What can hang from each mark:
J_473: J_179
J_706: J_179 J_255 J_352
J_892: J_179
J_352: J_706
J_658: J_179
J_255: J_706
J_179: J_446 J_473 J_658 J_706
J_446: J_179

Each row was made from one small tree. The marks that hang from a mark follow it in brackets, in the order of their numbers. Every link used is in the known rows. Write each row's tree.
Known rows:
J_446{J_179{J_473 J_706{J_255 J_352}}}: [ 0.02  0.12 -0.15 -0.03 -0.49 -0.08 -0.24 -0.20 -0.14 -0.06  0.13  0.43
  0.08 -0.13 -0.29  0.10 -0.13  0.10  0.03]
J_706{J_179{J_473 J_658} J_352}: [ 0.10 -0.15 -0.16  0.00 -0.43 -0.13 -0.37 -0.14 -0.01  0.03  0.15  0.28
  0.34  0.33 -0.50  0.05 -0.25 -0.03  0.03]
J_255{J_706{J_179{J_446 J_473 J_658} J_352}}: [ 0.11 -0.47 -0.20  0.05 -0.29 -0.29 -0.32 -0.12 -0.08  0.08  0.11  0.18
  0.32  0.27 -0.36 -0.11 -0.11 -0.02  0.15]
J_892{J_179{J_446 J_473 J_658 J_706{J_255}}}: [ 0.01 -0.04 -0.21 -0.03 -0.29 -0.22 -0.42 -0.29 -0.23  0.00  0.37  0.10
  0.22  0.71 -0.68  0.05  0.08  0.10 -0.02]
J_706{J_179}: [ 0.26 -0.07 -0.20  0.04 -0.15 -0.08 -0.03 -0.11 -0.11  0.06  0.17  0.30
  0.20  0.27 -0.27  0.06 -0.18 -0.17  0.09]
J_658{J_179}: [ 0.31 -0.03 -0.23  0.04  0.16 -0.13 -0.10 -0.03 -0.26  0.04  0.17  0.27
 -0.02  0.15 -0.24  0.10  0.03  0.01  0.06]
J_706{J_255 J_352}: [ 0.12  0.20 -0.18 -0.04 -0.46 -0.40 -0.26 -0.18 -0.08  0.00  0.12  0.42
  0.07  0.54  0.15  0.06 -0.17 -0.03  0.14]
J_352{J_706{J_179 J_255}}: [ 0.27  0.09 -0.21 -0.01 -0.18 -0.30 -0.30 -0.05 -0.22  0.03  0.15  0.44
  0.22  0.32  0.12 -0.01 -0.11 -0.27  0.05]
J_473{J_179{J_446 J_658 J_706{J_255}}}: [-0.03  0.14 -0.17  0.11 -0.35 -0.24  0.02 -0.19 -0.28  0.02  0.30  0.20
  0.08  0.66 -0.49 -0.15  0.00 -0.13  0.01]
J_706{J_179{J_446} J_255 J_352}: [ 0.20  0.05 -0.15 -0.03 -0.51 -0.34 -0.36 -0.20  0.00  0.10  0.15  0.32
  0.35  0.67 -0.18  0.08 -0.31 -0.13  0.14]
J_658{J_179{J_446 J_473 J_706{J_352}}}: [ 0.14 -0.22 -0.18  0.03 -0.06 -0.13 -0.26 -0.09 -0.26  0.04  0.21  0.15
  0.17  0.00 -0.66  0.21  0.09  0.11  0.01]
J_473{J_179{J_706{J_255}}}: [ 0.06  0.20 -0.17  0.10 -0.31 -0.23  0.16 -0.18 -0.29 -0.01  0.21  0.37
  0.01  0.30 -0.24 -0.04  0.00 -0.15  0.01]
J_352{J_706{J_179}}: [ 0.24 -0.04 -0.22  0.03  0.00 -0.20 -0.21 -0.01 -0.22  0.04  0.14  0.40
  0.17  0.12 -0.03 -0.01 -0.08 -0.26  0.06]
J_255{J_706{J_179{J_446}}}: [ 0.22 -0.41 -0.23  0.08 -0.10 -0.25 -0.07 -0.10 -0.16  0.10  0.13  0.19
  0.22  0.21 -0.20 -0.10 -0.06 -0.12  0.19]
J_658{J_179{J_446 J_473 J_706{J_255 J_352}}}: [ 0.16 -0.13 -0.18  0.01 -0.20 -0.20 -0.32 -0.11 -0.27  0.03  0.22  0.18
  0.20  0.14 -0.55  0.21  0.08  0.10  0.00]
J_706{J_179{J_446 J_658} J_255 J_352}: [ 0.12  0.07 -0.15 -0.03 -0.57 -0.33 -0.44 -0.20  0.00  0.08  0.19  0.26
  0.38  0.90 -0.23 -0.04 -0.33 -0.09  0.10]
J_352{J_706{J_179{J_473}}}: [ 0.24 -0.14 -0.22  0.02 -0.06 -0.18 -0.29 -0.02 -0.22  0.04  0.16  0.38
  0.23  0.02 -0.22  0.05 -0.04 -0.24  0.03]
J_352{J_706{J_179{J_473} J_255}}: [ 0.26 -0.01 -0.21 -0.02 -0.23 -0.28 -0.37 -0.06 -0.23  0.03  0.17  0.42
  0.28  0.22 -0.06  0.04 -0.06 -0.25  0.02]
J_179{J_658}: [ 0.06  0.02 -0.23  0.06 -0.17 -0.15 -0.09 -0.10 -0.18 -0.01  0.25  0.20
  0.00  0.59 -0.21 -0.12 -0.05 -0.03  0.07]

Write each row's tree:
[-0.07  0.15 -0.15  0.10 -0.41 -0.28 -0.05 -0.20 -0.22  0.02  0.26  0.23
  0.09  0.65 -0.45 -0.14 -0.06 -0.10  0.02]	J_473{J_179{J_446 J_658 J_706{J_255 J_352}}}
[ 0.16 -0.27 -0.19  0.04 -0.27 -0.08 -0.26 -0.13 -0.12  0.08  0.30  0.10
  0.36  0.51 -0.78  0.02 -0.11 -0.13  0.05]	J_706{J_179{J_446 J_473 J_658}}
[-0.05  0.13 -0.15 -0.02 -0.55 -0.07 -0.32 -0.19 -0.14 -0.08  0.18  0.37
  0.10  0.09 -0.33 -0.01 -0.15  0.14 -0.01]	J_446{J_179{J_473 J_658 J_706{J_255 J_352}}}
[ 0.17 -0.49 -0.23  0.07 -0.20 -0.23 -0.19 -0.10 -0.16  0.08  0.18  0.13
  0.30  0.28 -0.42 -0.12 -0.03 -0.07  0.14]	J_255{J_706{J_179{J_446 J_473 J_658}}}
[-0.09  0.07 -0.15  0.13 -0.29 -0.21  0.00 -0.17 -0.22  0.03  0.25  0.20
  0.07  0.51 -0.56 -0.14 -0.04 -0.09  0.03]	J_473{J_179{J_446 J_658 J_706{J_352}}}
[ 0.08 -0.24 -0.15  0.01 -0.40 -0.16 -0.43 -0.15 -0.01  0.08  0.21  0.17
  0.39  0.48 -0.71  0.04 -0.22 -0.05  0.07]	J_706{J_179{J_446 J_473 J_658} J_352}
[ 0.02  0.26 -0.16 -0.01 -0.41 -0.11 -0.14 -0.19 -0.13 -0.05  0.10  0.46
 -0.01  0.00 -0.02  0.03 -0.20  0.07  0.07]	J_446{J_179{J_706{J_255 J_352}}}
[ 0.18 -0.23 -0.20  0.05  0.00 -0.09 -0.17 -0.08 -0.32  0.04  0.26  0.12
  0.16  0.01 -0.69  0.20  0.14  0.07  0.00]	J_658{J_179{J_446 J_473 J_706}}
[ 0.29 -0.24 -0.22  0.03  0.09 -0.14 -0.26 -0.05 -0.27  0.09  0.25  0.12
  0.11  0.16 -0.70  0.17  0.12  0.02  0.06]	J_658{J_179{J_446 J_473}}
[ 0.12 -0.41 -0.21  0.05 -0.30 -0.27 -0.27 -0.11 -0.08  0.04  0.08  0.26
  0.28  0.16 -0.22 -0.11 -0.12 -0.01  0.13]	J_255{J_706{J_179{J_473 J_658} J_352}}
[-0.12 -0.27 -0.19  0.07 -0.38 -0.09 -0.21 -0.17 -0.26 -0.02  0.38 -0.01
  0.25  0.39 -0.85  0.03  0.12  0.06 -0.01]	J_179{J_446 J_473 J_658 J_706}
[ 0.18 -0.17 -0.21  0.03 -0.09 -0.19 -0.39 -0.03 -0.22  0.06  0.23  0.26
  0.28  0.28 -0.40 -0.04 -0.03 -0.22  0.03]	J_352{J_706{J_179{J_446 J_473 J_658}}}
[ 0.12 -0.05 -0.14 -0.05 -0.65 -0.30 -0.54 -0.20 -0.02  0.07  0.22  0.23
  0.46  0.77 -0.49  0.04 -0.26 -0.07  0.06]	J_706{J_179{J_446 J_473 J_658} J_255 J_352}
[ 0.20 -0.06 -0.20 -0.01 -0.26 -0.30 -0.47 -0.07 -0.22  0.05  0.24  0.30
  0.34  0.48 -0.24 -0.04 -0.06 -0.24  0.02]	J_352{J_706{J_179{J_446 J_473 J_658} J_255}}
[-0.05 -0.17 -0.16  0.00 -0.57 -0.26 -0.29 -0.23 -0.19  0.00  0.27  0.17
  0.29  0.26 -0.58  0.20  0.04  0.04  0.05]	J_179{J_446 J_473 J_706{J_255 J_352}}
[-0.10 -0.16 -0.18  0.03 -0.55 -0.19 -0.29 -0.21 -0.27 -0.03  0.40  0.04
  0.30  0.59 -0.69  0.02  0.09  0.05 -0.02]	J_179{J_446 J_473 J_658 J_706{J_255}}
[ 0.10 -0.14 -0.23 -0.01 -0.08 -0.20 -0.43 -0.23 -0.19  0.05  0.36  0.08
  0.15  0.72 -0.81  0.01  0.06  0.06  0.04]	J_892{J_179{J_446 J_473 J_658}}
[ 0.18 -0.33 -0.21  0.06 -0.21 -0.29 -0.14 -0.11 -0.08  0.06  0.03  0.32
  0.20  0.10 -0.01 -0.08 -0.15 -0.06  0.18]	J_255{J_706{J_179 J_352}}
[ 0.18 -0.19 -0.20  0.03 -0.29 -0.05 -0.21 -0.11 -0.12  0.03  0.25  0.21
  0.32  0.36 -0.58  0.03 -0.14 -0.10  0.01]	J_706{J_179{J_473 J_658}}
[-0.05  0.28 -0.16 -0.01 -0.47 -0.10 -0.22 -0.19 -0.12 -0.07  0.14  0.40
  0.01  0.22 -0.07 -0.08 -0.22  0.11  0.03]	J_446{J_179{J_658 J_706{J_255 J_352}}}
[ 0.03  0.19 -0.22 -0.02 -0.23 -0.22 -0.27 -0.27 -0.22 -0.05  0.29  0.24
  0.09  0.69 -0.22 -0.03 -0.01  0.09 -0.02]	J_892{J_179{J_658 J_706{J_255}}}
[ 0.26 -0.07 -0.21 -0.01 -0.22 -0.30 -0.41 -0.07 -0.23  0.06  0.21  0.35
  0.32  0.33 -0.21  0.04 -0.05 -0.26  0.05]	J_352{J_706{J_179{J_446 J_473} J_255}}
[-0.02  0.15 -0.18  0.01 -0.48 -0.26 -0.07 -0.20 -0.17 -0.06  0.15  0.37
  0.09  0.23  0.09  0.10 -0.08  0.02  0.05]	J_179{J_706{J_255 J_352}}
[-0.16 -0.14 -0.17  0.03 -0.50 -0.11 -0.24 -0.17 -0.18 -0.10  0.25  0.20
  0.20  0.17 -0.50  0.05  0.01  0.13 -0.05]	J_179{J_473 J_658 J_706{J_352}}
[ 0.21  0.05 -0.21  0.00 -0.20 -0.31 -0.38 -0.06 -0.22  0.06  0.22  0.32
  0.27  0.57 -0.06 -0.09 -0.11 -0.25  0.05]	J_352{J_706{J_179{J_446 J_658} J_255}}
[ 0.22  0.08 -0.21  0.02 -0.06 -0.16 -0.08 -0.09 -0.30 -0.01  0.18  0.29
  0.06  0.13 -0.12  0.13  0.04  0.06 -0.01]	J_658{J_179{J_706{J_255}}}
